Each row was made from one path, in order. Every step used is in the known rows, and no mark comes twice. Write each row's path.
Known rows
H, W, E, S: [ -2  -8   4   0   1 -11  -6 -11 -11   8 -23 -21  13  14 -18  15  16  -7
  -3  -2   7   3   2  15  10  -6   3   3 -10  10   0 -22 -25 -30 -10  13
   9]
D, J, E, S: [ 12 -16   2   3   5  -1  -9  19  -5  10  -5  14   7   2  -5   1  23  -5
 -13  24 -35  -3   3  23   7   0  -3 -27  -2 -11   9  -7   2 -12  -3  13
  -2]
H, D, J, M: [ -1   4  -9  18  -4 -17  -2   6   0  12   3  20   9   0   5  -5  33  -3
  -2  12 -14  -8  15   5  -6   6  -5 -20   5 -14  14  13  12   0  10   0
  14]
Z, J, D, H, W, E: [-27  -1  17  -2  -8 -17  -6 -18   0   8 -34 -16  14  35 -16   6  18   6
   3 -28  38   3  -1   4  12   7 -21  20   6   6  -3 -27 -32 -28  10   5
  -2]
M, R, F: [ -8   4  -6  -6   1   8  -8  -1  -5  -6 -17  -9   4   1 -21  -5  -4  18
   9 -11  -1  -3   3   4  -3  -6  11 -12  13 -13  -1   0 -17  10   5   3
  -5]
H, W: [ -7   2   3   3  -1 -13  -5  -5   0  -2  -6 -19   5   4 -10  14  10  12
   5   2   8  -4  -2   3   3   4   7  -1  -4  -4  -4  -8 -19  -9   2   5
   5]
H, D, J, E, S: [  9 -10  -7  15   4 -11 -15  20  -2   9   6  17  16  10  -7   5  34 -16
 -10  22 -33 -12  12  31  13   2  10 -38   3 -22  14  -8   4 -11  -6  10
   6]
W, H, D, J, M: [-21  -5 -13  21  -8 -26   4   9  -8   9 -11  29  16  13   4 -11  25   4
   1  21  -5  -6  11  -2  -9  10  -8 -13   2 -15  16  11  -3   6   2  -3
  20]
H, D, J: [  2   0   0  18  -5  -9  -3  16   0   6   8  11   9  10  -7  -5  19  -9
  -1   5 -16  -5  11  15   4   3  -2 -22   8 -16  14  12   6  -2   6  -6
   6]
D, J, F: [ 16  -3   5 -12   8   4  -2  21 -10   7  -7   6  -1  -5 -13 -13   7  -6
   2   0 -28  -5   4  22  -1 -11  -5  -7  -5 -11  -1  21   6   2  18   0
  -4]
E, S, W, H, D: [-27 -18 -10  22 -10 -14  -6 -10 -19   0  -9  12  20  37  -3  -6   7 -12
   0  17   9  -7  12  16   2   6  19 -11 -10  -4  21   2 -13  -1 -20  15
  12]
S, W, H, D, J: [-32 -15   7  28 -14 -12  -3   9 -10   3  -9  22  19  33 -10 -18  11   0
   5   9 -10  -3  12  10  -5   8   1 -19   2 -13  24  24  -2   9   3   1
   8]
E, S: [  9  -9  -7  -1   1   0  -1  -5 -11   1  -4  -2   0   6   2   3   2 -10
  -8  10   1   0   2  12   6  -3   5  -5 -11   1   6  -9  -6 -11 -11  11
   0]
Z, J, E, S, W, H: [-43 -10   8  16  -9  -1 -16   0  -9   9 -17  24  24  27   1 -12  13  -6
  -9  23  -9 -12   3  19   5   9  15  -4  -2  -5  19 -16 -16   5 -16  31
   0]
Q, L: [ -5  -2  -7   3   7 -13   0 -16   5  -5  -9  -6   9   9  -8  -1   3   8
   5  -4   8  -1   4   2  -6  -7 -14   4  -1  -2  -5  -6  -3 -12   4  -4
  -4]
R, F, J, E, S, W: [-27 -12   1  18   3   8 -28 -15  -2  14  -8   5   8  12 -13 -13  14   3
   0   1 -11  -8  11  16  -3 -21  35 -22   1  -6   6 -12  24   5   7  31
 -17]
Q, L, J: [ -8  -1  -5  11   8 -29   1 -21   4   3 -10  -9   6  20 -13  -2   5   1
   6  -5  -2   8  12  11 -13  -2 -17  -6   6   0  -5   1  13   3   4  -3
 -10]
D, H: [ -1  -9  -8  -3  -2  -3   2 -12   0   4  -8  -4 -10  12  -7  -4   2   8
   2  -6  12  -4   8   5  -3   7 -10   6  -4   4   0  -1 -10  -2   7  -3
  -9]
N, H, W, E, S: [  5 -12  10  -7   3  -6  -3 -16 -10   6 -32 -23  21  13 -21  22  13  -8
 -11   1  18   0   6  15  20  -5  23  -2 -10   0  -1 -19 -15 -35  -9  13
   2]
M, R, F, J, L: [-21   6 -15  -8   8  19 -13  -7  -5  -1 -10 -12   4 -10 -23  -5  -7  15
   8 -11 -10   0   7   4 -14 -15  32 -12  11 -21  -8  -1   2  13  20   7
  -2]
M, R: [ -6  -2   0 -14   6   3   1   0  -3 -10 -13 -12   8   3  -9   3  -9   5
   4  -1   4  -2  -2   5  -6   6   1 -11   3  -8  -4  -3 -19   5   5   2
   2]
W, H, D, J, E: [-19  -9  -2  22  -2 -18  -7  25   2   7  -5  26  25  17 -10  -4  24   1
   2  21 -28 -10   5  13   2   9   2 -24  10 -27  11   0  -3   5  -5  -4
   7]
D, H, W, E, S: [ -1 -18  -3  -3  -1 -13  -3 -22 -10  13 -32 -26   4  28 -25  11  17   0
  -1  -9  19  -1  10  20   7   1  -6   8 -14  14   1 -23 -38 -32  -3   9
  -2]
E, S, W, H: [-26 -25  -1   8  -9  -7   0 -10 -22   1 -21  10  10  28  -2 -11  -5  -1
  -1  18   6   2   5  10  -3   2   7  -2 -14   5  16   4 -16   0 -15  18
   2]
Q, L, J, M, R: [-18   2 -14  -7  13 -35   2 -29   1  -1 -27 -10  12  11  -9   3   6  10
   7   3   8   2  10   7 -29   6 -18 -15   7  -4  -6   0   0   8  10   4
   1]
N, R, F, J, D, H: [-28 -11   4   1   4 -17   0 -29 -10 -14 -19  -1  -8  20 -13 -20   7  28
  11 -22  34   5   4  -2   0 -25 -10  -9   7  -2  -4 -10   2   9  32  -1
 -23]
D, J, E, S, W: [ -5 -22  13  10  -1   2 -16  11  -8  12  -7  19  11   8  -7  -8  24  -5
 -12  21 -37  -4   9  23   1   0   5 -34  -3  -8  17   6   8  -7   2  26
  -8]
W, H: [-18  -9  -2   3  -4  -8   6   2  -7  -2 -14   8   8  14  -1  -5  -8   8
   5   9   6   2  -3  -5  -4   2  -3   8  -3  -2   2  -1 -12   5 -11  -3
   4]
M, R, F, J: [-25   4  -6  -3   6   8 -11 -11  -4  -4 -19 -16   1  10 -20 -11 -12  14
  12 -17  11  -3   1   5 -12 -16  21  -9  10 -11  -6  -4   1  15  20   6
 -10]
E, S, W: [ -7 -15   2   6  -4   4  -7 -11 -14   4  -6   3   1  16   0  -5   2 -10
  -8   9   0  -1   8  15  -1   0  11 -11 -11   7  13   4  -1  -6  -8  22
  -1]
S, W, H: [-33 -15   6  11  -9  -5   1  -8 -11  -1 -17  11  11  22  -4 -14  -8   7
   6   6   6   2   2  -3 -10   5   1   1  -5   3  10  11  -8  11  -5   8
   1]
N, B: [ -6  -1  -5   3   1 -15  12 -18   3  -3  -7  10  -4   4   1  -1  10   5
  -9  10  -1   6   8   1  -4  -1  -2  -8   4  -1  -4   3   8   6  12  -4
   1]
W, H, D, J, F, R: [-20 -14  -4  11  10 -17  11  12 -13   6 -17  11  19  21  -9 -17  19   1
  15  19  -5 -15   3  14   6 -11   9 -16  -3 -14  14   4   3  12   0  -9
   8]
S, W: [-16  -7   8   6  -5   3  -7  -7  -2   2  -3   3   2   5  -2  -7  -1   1
   2  -2  -1  -1   6   2  -6   1   6  -6  -2   5   9  11   6   4   7  12
  -4]
M, R, F, J, Z: [-18  -1  -3 -10   7   0  -2  -3  -5  -1 -23 -12   5  10  -6 -12 -10  20
   3   2  10   5  -2  10  -9 -17  23  -5   4 -12   9 -11   7  28  13   5
   0]
D, H, W, E: [-11  -9   4  -3  -1 -12  -2 -18   1  13 -30 -24   2  21 -26   8  12   9
   6 -19  17  -1   8   8   0   3 -12  14  -5  11  -5 -15 -29 -20  10   0
  -4]
J, D, H: [ -2 -16  -1 -10   1 -10   4 -10  -1  -4 -14  -3  -3  22  -1  -2  -1   9
   5 -11  33   4  -1  -5   2   3 -22   4  -1   0  -3  -7  -8 -13   7  -5
 -11]
N, R, M: [ -9   1   4  -2   9  -9  18  -3  -5 -17  -6   9  -6  -3   8 -24   5  10
 -11  10   6  -6   1  11   2   0 -10 -13   8  -4 -15   2   8  12  22  10
   2]
E, S, W, H, D, J: [-23 -24  -3  26 -13 -14  -5   6 -22   6 -13  22  19  39  -8 -15  14 -10
  -3  21  -9  -2  15  25   1   5   6 -25  -7 -11  30  15  -8  -3 -11  13
  10]

Which path is each row?
[-11 -14  -1  -7  -1 -24   0 -16  -3  -7 -18 -21   3  24 -12  13  12  22
  12  -9  39  -1  -2  -4   4   8 -13   2  -6  -3  -6 -16 -27 -22  10   0
  -2] : J, D, H, W
[-34 -17   8  27  -8 -14 -13  16   0   8  -7  30  27  23 -11 -13  25   2
   2  18 -28 -13  11  13  -4  10   8 -31   9 -24  19  11   3   9   2   8
   2] : S, W, H, D, J, E
[-15 -13   5  -2  -1 -37   0 -21  -1   2 -19 -24   0  34 -16  16  12  14
  10 -11  29   9   4   6  -3  12 -19  -8  -1   0  -6  -9 -14 -10   6   0
 -10] : L, J, D, H, W
[-23  -2  12  14  -5   5 -22  -4  -2  12  -3  16  15  13   2  -5  21 -13
 -14  13 -17 -15   5  23   8   6  19 -12   1  -3  18 -17  -3   0  -6  36
  -6] : Z, J, E, S, W
[ -6 -16   2  -4   1 -27   3 -16  -1   3 -14  -7  -5  27  -7   0   1   2
   6 -11  23  14   7   4  -7   7 -25  -7   5   5  -3  -1   6   0   7  -5
 -15] : L, J, D, H
[ -9 -19 -10  21   0 -18  -8  21  -9   7  -8  24  26  24  -9  -2  28  -8
  -6  32 -26 -10   7  25   7   6   6 -29   0 -25  16 -10 -10  -6 -18   7
  10] : W, H, D, J, E, S
[ -3  -5   1 -12  18  -1   7  -5  -5   4 -11  -8   1  -3  -2  -7   7   1
  12   6   4 -13  -3   4   6 -19  13  -2  -7   3  -1  -9  10   8   4   0
  -1] : J, F, R
[-18  -7  19   4  -4   4  -5 -10  -3  11 -17   3  10  11 -10 -10   1  -7
   0 -14  -3   9   9   4  -6  -6  -3   3   3  16   5   6   8  -3   6   9
  -3] : S, W, E
[-28 -20   5  20 -12 -21   5  18 -12   7 -14  29  22  32   3 -19  12   7
  -5  26 -10   4   8  16  -2   7   4 -15  -1 -15  38  17   4  21  -5   1
  17] : S, W, H, D, J, Z
[-13  -9  -4   5  14  -1  20  -7   5   1 -13  -3  -3   5  13 -21   6   6
  -3  12  21  -9  -4  -5   5   1   1  -8   5   5 -12 -14  27   3   9   8
   5] : F, R, M
[  5  -3  -1   9  -4 -18   5  24  -3   6   2  17  12  12   7  -4  19  -2
 -10  20 -15   3   6  20   6   5   1 -17   3 -16  27   6   9  12   0  -6
  15] : H, D, J, Z
[-25 -13  -6 -12   5  -3  -7 -23  -7  -8 -32 -21  -1  27 -22 -12 -10  23
  16 -26  40   4   2   0 -11 -12  -2  -7   8 -11  -9 -11  -4   3  25   0
 -18] : M, R, F, J, D, H
[-11 -17  -6   1   7 -40   6 -32   3  -2 -22 -13   3  38 -14   0   4  10
  11 -16  30  13   9   7 -12   2 -38  -3   4   3  -8  -7   7 -11   9  -9
 -20] : Q, L, J, D, H
[ -2  -2   6  -1   1 -24  10   2  -2   9  -4   2   2  11   9   1   1   0
  -8  14  -8  17   2  13  -5   4  -3  -5   2   1  15  -2  16  27  -9  -1
   4] : L, J, Z
[  7  -9   9  -2  -2  -9   9  23  -6   8  -9  14   2   4   7 -10  10   7
 -13  19 -20  11  -2  10   2   0 -10  -6   0  -9  23   6  10   9   1  -2
  10] : D, J, Z
[-31 -24   4  14   0 -22 -11  -9 -11  12 -17  15  17  26  -9  -4   7  -6
  -4  27 -19   3  10  21  -9   7   8 -24  -4  -1  11  -4   3  14 -19  24
  -6] : L, J, E, S, W, H
[-11   1  -9  -1   7   9  -6  -7   1   8   8  -1   0 -10  -2  -1  -3  -4
  -1   1 -10   3   3  -2 -13  -9  22   0  -2  -8  -7  -1  20   1  13   3
   3] : F, J, L
[-11   7 -15  14  -3  -8 -10   5  -7   5 -14  11  12   0 -13  -9  28  16
   8   3 -10 -13  18   7  -9   0   6 -33  18 -27  14  15  -7  10  16   4
  12] : H, D, J, M, R, F
[-24 -15   1  -3   5 -24  -3 -27   1  -2 -18 -29   1  33 -11   8   4  16
  13 -18  47   0  -4  -1  -4  -2  -3   5 -11  -1 -11 -23  -9 -21  20   1
 -11] : F, J, D, H, W
[ -4  19   5  -7   4   9  -9   5  -5   7  -1   2   3   0  -3  -8   6 -14
   0  -7  -9 -15   0  23   5  -4   9  15   0  -4  -2   2  -7   9   7  11
  -1] : Z, J, F
[-13   8 -15  -8   1   0  -8 -11  -6   1 -22   1   3 -11  -7  -5   9  25
   8  -2   4  -8   7  -9 -12  -5   6 -10  10 -10   1   3 -13  12  10  12
   4] : J, M, R, F
[  2   3  -3   8   0  -4  -4  -5   3  -3   2  -1  17   7  -4  11  10 -11
  -4   3  12 -12  10  10  13   4  30 -17   4 -18   5   3  11  -3  -2  -4
   0] : N, H, D
[-23   2 -10 -12  12  -6  -1 -21  -1   1 -18  -8   5  -1   4  -4  -4   7
   3   3  17  -4   0  -4 -24  -1   8  -5  -4  -3  -6 -10   7   9  23  10
   5] : F, J, M, R
[-36 -10  -3  23 -11 -15  -5  -7  -8   1  -6  11  21  30  -4  -9   3  -1
   8   7  10  -7  11   4  -5   8  13  -8  -1  -6  18  10  -7  12  -8   5
   7] : S, W, H, D
[-27  23  -8   1  -8   5 -13  -9  -4   5 -22   8   6  -4  -2 -12  17  18
   2  -6   6 -12   8  -2  -7   2  10  -2  18 -13   8  -5 -19  17  10  20
   6] : Z, J, M, R, F
[-28 -17  11  -7   6 -22  -4 -31   1   6 -35 -31   8  36 -19   5   6   7
  11 -29  47  10  -1  -1  -4  -9 -13  16  -5  10 -14 -29  -5 -28  21  -2
  -9] : F, J, D, H, W, E
[  3 -11   2  -8  22   2  19  14  -5   8 -20   2  -5   1   0 -33  15   2
  -1  12  -6 -14   0  18   4 -11  -4 -16   1  -5 -11   8  34   3  25   7
   2] : D, J, F, R, M
[ -8  -6  11   0   2 -24   3  -5  -2  -4  -4  -2   6  16   1   6   0  -4
   4  -7  12  19  -3   0  -3   1 -16 -12   8  -1  -5  -1  19   2  -2  -3
  -6] : L, J, D
[ -8   2  -8  -4   0   1  -5   6  -9   6 -27  10   3 -10 -14 -15  19  25
   4   2 -14  -2   9  -2 -14  -3  -5 -22  12 -18   8  16  -8  11  20   9
   6] : D, J, M, R, F
[-17  13  10   8   0   4 -16   9  12   9   4  14  13  -2   3   1  18  -4
  -6   6 -17 -14  -2  10   6   8   8  -1  12 -10   3 -19  -3   5   0  14
  -5] : Z, J, E
[-21   8 -14  11   2  -1 -11 -21   0  14  -9   3  -5  -7   0 -16  12  15
   8 -10  10  -2   8 -12 -17 -19  17   1   3   0  -1  -2  26  11  18  10
  -3] : R, F, J, M
[ -7 -16   5  24  -2  -7 -21  12  -5  13   3  20  20  16  -8  -4  34 -15
  -9  22 -34 -12  18  32   7   4  16 -43   1 -17  24   4   9  -7  -1  21
   1] : H, D, J, E, S, W
[ -7  -7  -6  -2  -3 -15  -1 -16   1   4 -14 -23  -6  16 -18  10  11  20
   8  -5  19  -9   5   5   0  10  -4   4  -8   0  -3  -7 -29 -12   8   2
  -3] : D, H, W
[  0  -5  -4 -14  24   1  17  -3  -1   2 -17  -7  -4  -3   6 -25   5  -1
   3  10  13 -20  -3  11   4 -11   9  -4  -2   2 -19  -6  28   5  15  10
   1] : J, F, R, M
[-15   7 -14   7   2  18 -14  -5   1  10   4   0  -2 -12 -14 -10   3  10
   3 -10 -14   2  10  -2  -9 -21  30  -2   8 -14  -4   2  20   9  15   5
  -1] : R, F, J, L
[ -2  -1   7  -2   1  -6  -1  -9   2  -3 -14 -21  12   2 -13  21   8  11
  -2   2  19  -9   1   2  11   3  25  -8  -6 -15  -3  -7  -8 -15   4   5
   0] : N, H, W
[-21 -30   9  12  -3  -4  -8  13 -15  10 -21  27  19  23  -9 -15  15   3
  -9  28 -29  -2   7  18  -1   3   0 -25  -6 -12  20   3  -5   0  -8  21
  -2] : D, J, E, S, W, H
[-30 -19  -7  20  -4 -16 -16  -3  -9   6  -5  20  30  30  -3  -1  19  -8
  -1  26  -7 -15  11  20   3   8  25 -23  -4 -13  18 -10 -10   1 -19  19
   6] : J, E, S, W, H, D
[-25   0   7   2  -8 -19  -6 -16   0  -1 -18 -15   6  31  -6   6  15  14
   6 -13  38  -5  -2   2  12  14 -13  12   2  -4   3 -21 -33 -19   8   9
  -3] : Z, J, D, H, W
[-17 -17  -1  15   9 -28 -15 -24   1  10 -11   2  18  24 -16   1  18  -5
  -1  12 -19   0  18  30 -12  -1  -1 -29  -2  -1   6  -9  15  -4  -6  24
 -16] : Q, L, J, E, S, W
[-17   7 -10  -3   2 -16  -7 -15  -4   8 -21  -3   2  -3 -13  -5  10  18
   7  -4  -2   2  14   3 -22   2   2 -23  17  -8   1   9   0  26   9  10
   1] : L, J, M, R, F
[-19  -2   1   5   2  -2  -9 -12  -3  -4 -10  -5   4  13  -5 -12   1  13
  11 -21  25  10  -4 -11  -1 -25   8   0   8  -7  -7  -9  22  -2  15   1
 -13] : R, F, J, D
[-12  -6   0   4   9 -38   4 -20   2  -8 -14  -8  15  26  -7   4   3   3
   9 -10  18  17   4   2  -9  -5 -28  -9   8  -1  -9  -5  17  -9   2  -6
 -10] : Q, L, J, D
[-21   7 -20   3   8 -29  -6 -31  -2   4 -31  -6  10   7 -22  -5  14  24
  12  -9   4   1  18   4 -28  -6  -9 -18  15 -10  -4   3   0  15  13   8
  -4] : Q, L, J, M, R, F
[-18 -17  -1  -7   5 -11   0 -21  -1  -1 -16 -11  -5  28   0  -7  -6   5
   8 -16  43   7  -1  -2  -7  -7 -13   6  -6   4  -8 -13  14  -9  21  -3
 -16] : F, J, D, H
[ 19   1   4  -5   7   0  -4  16  -6   5  -5   3  15   4 -18   0  19 -16
  -2   4 -14 -17  13  32  12  -8  23 -23  -2 -30   5  23  17  -2  16  -5
  -4] : N, H, D, J, F
[-14   0  -4   4   1  -2  -1  -2  -2   8 -11   2  -1   8   1 -15   1  16
  -2   0   5   8   0   4  -4 -23  21   7   3  -4  11 -10  23  22   7   3
  -2] : R, F, J, Z
